What can hang from each mark
nama: gudefet sufib
buteke: zesu
gudefet: nama sile sufib zemus
zemus: gudefet
sile: gudefet
zesu: buteke nama sufib
sufib: gudefet zesu

Known rows, with every way that one mark hangs from another
zesu{buteke sufib}: [ 0.15  0.28 -0.20  0.44  0.10  0.06  0.04 -0.34  0.01  0.05  0.04 -0.17
 -0.05  0.33  0.54 -0.11 -0.26 -0.09  0.08  0.26  0.02 -0.02]
gudefet{nama sile sufib{zesu} zemus}: [ 0.19  0.02 -0.09 -0.42  0.27 -0.12  0.24  0.17 -0.47 -0.04  0.02 -0.21
 -0.18 -0.17 -0.09  0.13 -0.28 -0.49  0.22  0.06 -0.25  0.36]
nama{sufib{zesu{buteke}}}: [ 0.10  0.23 -0.19  0.18  0.12 -0.04 -0.08 -0.18 -0.01  0.07 -0.01 -0.47
 -0.21  0.64  0.21 -0.19 -0.04  0.71  0.11 -0.02  0.04 -0.08]
zesu{buteke nama sufib{gudefet}}: [-0.08  0.16 -0.25  0.51 -0.08 -0.04 -0.29 -0.12 -0.01 -0.07 -0.03  0.15
 -0.08  0.34  0.59  0.00 -0.02 -0.36 -0.04  0.35  0.16  0.03]
buteke{zesu}: [ 0.13  0.24  0.10  0.15  0.16 -0.05 -0.03 -0.13 -0.03 -0.22  0.30 -0.39
 -0.15  0.14 -0.02 -0.04  0.08  0.66  0.29 -0.04  0.09  0.05]
sile{gudefet}: [ 0.06  0.14 -0.01  0.09  0.41  0.01  0.01 -0.23  0.05  0.03  0.36 -0.25
 -0.08  0.18  0.13 -0.29 -0.19  0.63  0.20 -0.29  0.05 -0.17]
nama{gudefet{sile zemus} sufib}: [ 0.01  0.34 -0.24 -0.12  0.58 -0.14  0.05 -0.05 -0.16  0.15 -0.09 -0.36
 -0.18  0.29  0.10 -0.31  0.03  0.87  0.27 -0.30 -0.06  0.12]
zesu{buteke}: [ 0.07  0.27 -0.13  0.33  0.11  0.07 -0.05 -0.30 -0.03  0.05  0.07 -0.19
 -0.21  0.26  0.38 -0.08 -0.20  0.24  0.14  0.10  0.04 -0.03]
sile{gudefet{nama{sufib{zesu}} zemus}}: [ 0.09  0.13 -0.11 -0.23  0.51 -0.06  0.14  0.01 -0.11  0.02  0.17 -0.26
 -0.13  0.20  0.16 -0.13 -0.09  0.43  0.20 -0.28 -0.05 -0.05]
nama{gudefet{zemus} sufib{zesu{buteke}}}: [-0.01  0.33 -0.26 -0.10  0.60 -0.16  0.00 -0.07 -0.12  0.09 -0.20 -0.55
 -0.29  0.58  0.20 -0.36  0.14  0.68  0.14 -0.20  0.02 -0.09]
zemus{gudefet{nama sile sufib{zesu{buteke}}}}: [ 0.24 -0.05 -0.23  0.12 -0.01 -0.02  0.17  0.01 -0.21 -0.04 -0.06 -0.18
 -0.07 -0.12  0.12  0.25 -0.15 -0.24  0.17  0.01 -0.04 -0.06]
buteke{zesu{sufib}}: [ 0.19  0.24  0.04  0.22  0.16 -0.06  0.03 -0.16  0.01 -0.22  0.28 -0.38
 -0.03  0.18  0.10 -0.06  0.03  0.43  0.25  0.08  0.08  0.06]
zemus{gudefet{nama{sufib{zesu}} sile}}: [ 0.21  0.05 -0.22  0.09 -0.05 -0.02  0.14  0.01 -0.13  0.01 -0.09 -0.16
  0.03  0.05  0.11  0.27 -0.07  0.38  0.24 -0.09  0.00 -0.10]
zemus{gudefet{nama}}: [ 0.28  0.14 -0.23  0.13  0.09  0.06  0.11 -0.11 -0.03  0.02  0.01 -0.15
  0.07  0.00  0.39  0.30  0.00  0.28  0.29 -0.04  0.07 -0.22]
sufib{gudefet{sile zemus} zesu{buteke nama}}: [-0.34  0.05  0.01 -0.13 -0.33 -0.19 -0.18  0.13 -0.35 -0.22 -0.21 -0.09
 -0.21  0.26 -0.21  0.07 -0.03 -0.06 -0.05  0.15  0.13  0.07]
sile{gudefet{nama zemus}}: [ 0.10  0.15 -0.07 -0.21  0.52 -0.01  0.16 -0.04 -0.12  0.01  0.24 -0.14
 -0.09  0.01  0.21 -0.08 -0.16  0.28  0.25 -0.25 -0.05 -0.03]
nama{sufib{gudefet{zemus} zesu}}: [-0.04  0.21 -0.19 -0.15 -0.03 -0.15 -0.01 -0.04 -0.12 -0.02 -0.08 -0.50
 -0.11  0.56  0.07 -0.11  0.13  0.79  0.10 -0.11  0.15 -0.06]
nama{sufib{gudefet{sile zemus} zesu{buteke}}}: [-0.13  0.16 -0.18 -0.06 -0.17 -0.15  0.02 -0.01 -0.21 -0.04 -0.17 -0.39
 -0.19  0.47 -0.02 -0.09  0.02  0.58  0.04 -0.07  0.10  0.06]
zemus{gudefet{sile sufib}}: [ 0.26  0.07 -0.26  0.12 -0.04  0.05  0.10 -0.14 -0.10  0.02  0.06 -0.25
 -0.02 -0.16  0.14  0.14 -0.18  0.23  0.27 -0.04  0.01 -0.07]
zesu{buteke sufib{gudefet{nama sile zemus}}}: [-0.04  0.16 -0.20  0.20 -0.13 -0.07  0.20 -0.09 -0.23 -0.07 -0.14 -0.01
 -0.01  0.10  0.37  0.08 -0.17 -0.42  0.02  0.21  0.04  0.17]

Rows
[-0.22  0.08  0.09 -0.33 -0.30 -0.20  0.07  0.05 -0.35 -0.19 -0.11 -0.36
 -0.03  0.24 -0.39  0.01 -0.06  0.33  0.06 -0.04  0.13 -0.01] | sufib{gudefet{sile zemus} zesu}
[ 0.00  0.13  0.04  0.27 -0.03 -0.14 -0.19  0.03 -0.06 -0.31  0.22 -0.10
 -0.05  0.12  0.02  0.02  0.13  0.22  0.17  0.13  0.14  0.16] | buteke{zesu{nama sufib{gudefet{sile}}}}
[ 0.23  0.09 -0.26  0.14 -0.03  0.01  0.15 -0.02 -0.11  0.04 -0.06 -0.09
  0.04 -0.02  0.22  0.28 -0.07  0.41  0.28 -0.11 -0.01 -0.06] | zemus{gudefet{nama{sufib} sile}}
[ 0.09  0.23 -0.24  0.53  0.15  0.06 -0.32 -0.20  0.05  0.03  0.04  0.12
 -0.13  0.35  0.66 -0.03 -0.17 -0.31  0.05  0.42  0.03  0.04] | zesu{buteke nama sufib}
[ 0.15  0.03 -0.11 -0.28  0.58 -0.07  0.17  0.03 -0.18 -0.03  0.25 -0.31
 -0.18  0.01  0.12 -0.15 -0.16 -0.08  0.18 -0.22 -0.09 -0.01] | sile{gudefet{nama sufib{zesu} zemus}}
[ 0.02  0.30 -0.29  0.34  0.48 -0.03 -0.26 -0.13 -0.03  0.04 -0.09  0.06
 -0.18  0.31  0.65 -0.15 -0.04 -0.33  0.08  0.30  0.01  0.04] | zesu{buteke nama{gudefet{zemus}} sufib}
[ 0.01  0.18 -0.11 -0.16  0.58 -0.15  0.09 -0.05 -0.28  0.02 -0.05 -0.39
 -0.26  0.07 -0.04 -0.30 -0.12  0.03  0.17 -0.14 -0.09  0.09] | nama{gudefet{sile sufib{zesu{buteke}} zemus}}
[ 0.17  0.00 -0.23  0.15 -0.10  0.01 -0.04 -0.06 -0.14 -0.04 -0.03 -0.21
 -0.12 -0.04  0.08  0.15 -0.16 -0.01  0.16  0.07  0.01 -0.11] | zemus{gudefet{sile sufib{zesu{buteke nama}}}}
[-0.16  0.19 -0.03 -0.20 -0.22 -0.11  0.09 -0.03 -0.29 -0.09 -0.02 -0.17
 -0.01  0.01 -0.09  0.06 -0.06  0.42  0.16 -0.08  0.13  0.14] | sufib{gudefet{sile zemus}}
[-0.04  0.24 -0.24 -0.07 -0.07 -0.10  0.03 -0.06 -0.16  0.03 -0.03 -0.30
 -0.08  0.31  0.11 -0.06  0.04  0.82  0.17 -0.16  0.10  0.13] | nama{sufib{gudefet{sile zemus}}}
[ 0.14  0.15 -0.16 -0.22  0.53  0.00  0.10 -0.13 -0.09  0.03  0.32 -0.35
 -0.19 -0.02  0.19 -0.25 -0.21  0.26  0.22 -0.24 -0.03 -0.02] | sile{gudefet{sufib zemus}}
[-0.11  0.00  0.05 -0.02 -0.10 -0.20  0.04  0.05 -0.19 -0.16 -0.02 -0.30
  0.01  0.39 -0.07  0.04  0.13  0.12  0.04 -0.07  0.19 -0.15] | sufib{gudefet{nama} zesu}
[ 0.03  0.16 -0.09  0.22 -0.11 -0.07  0.09 -0.19 -0.08 -0.04  0.09 -0.16
  0.17  0.22  0.17 -0.07 -0.15  0.17  0.12  0.07  0.11  0.03] | zesu{sufib{gudefet{sile}}}
[ 0.06  0.13 -0.14 -0.17  0.48 -0.05  0.14  0.00 -0.13  0.01  0.11 -0.23
 -0.20  0.20  0.21 -0.13 -0.11  0.31  0.16 -0.24 -0.05 -0.03] | sile{gudefet{nama{sufib{zesu{buteke}}} zemus}}
[-0.02  0.25 -0.24  0.33  0.39 -0.05 -0.23 -0.08 -0.10  0.02 -0.11  0.13
 -0.17  0.21  0.49 -0.14 -0.14 -0.35  0.08  0.28 -0.04  0.13] | zesu{buteke nama{gudefet{sile zemus}} sufib}
[ 0.15  0.21  0.02  0.29  0.19 -0.06 -0.22 -0.06  0.03 -0.24  0.29 -0.17
 -0.08  0.19  0.17 -0.01  0.09  0.28  0.24  0.19  0.08  0.11] | buteke{zesu{nama sufib}}
[ 0.15  0.02 -0.12 -0.32  0.22 -0.11  0.25  0.16 -0.48 -0.05 -0.05 -0.17
 -0.26 -0.17 -0.03  0.14 -0.31 -0.66  0.16  0.11 -0.25  0.38] | gudefet{nama sile sufib{zesu{buteke}} zemus}
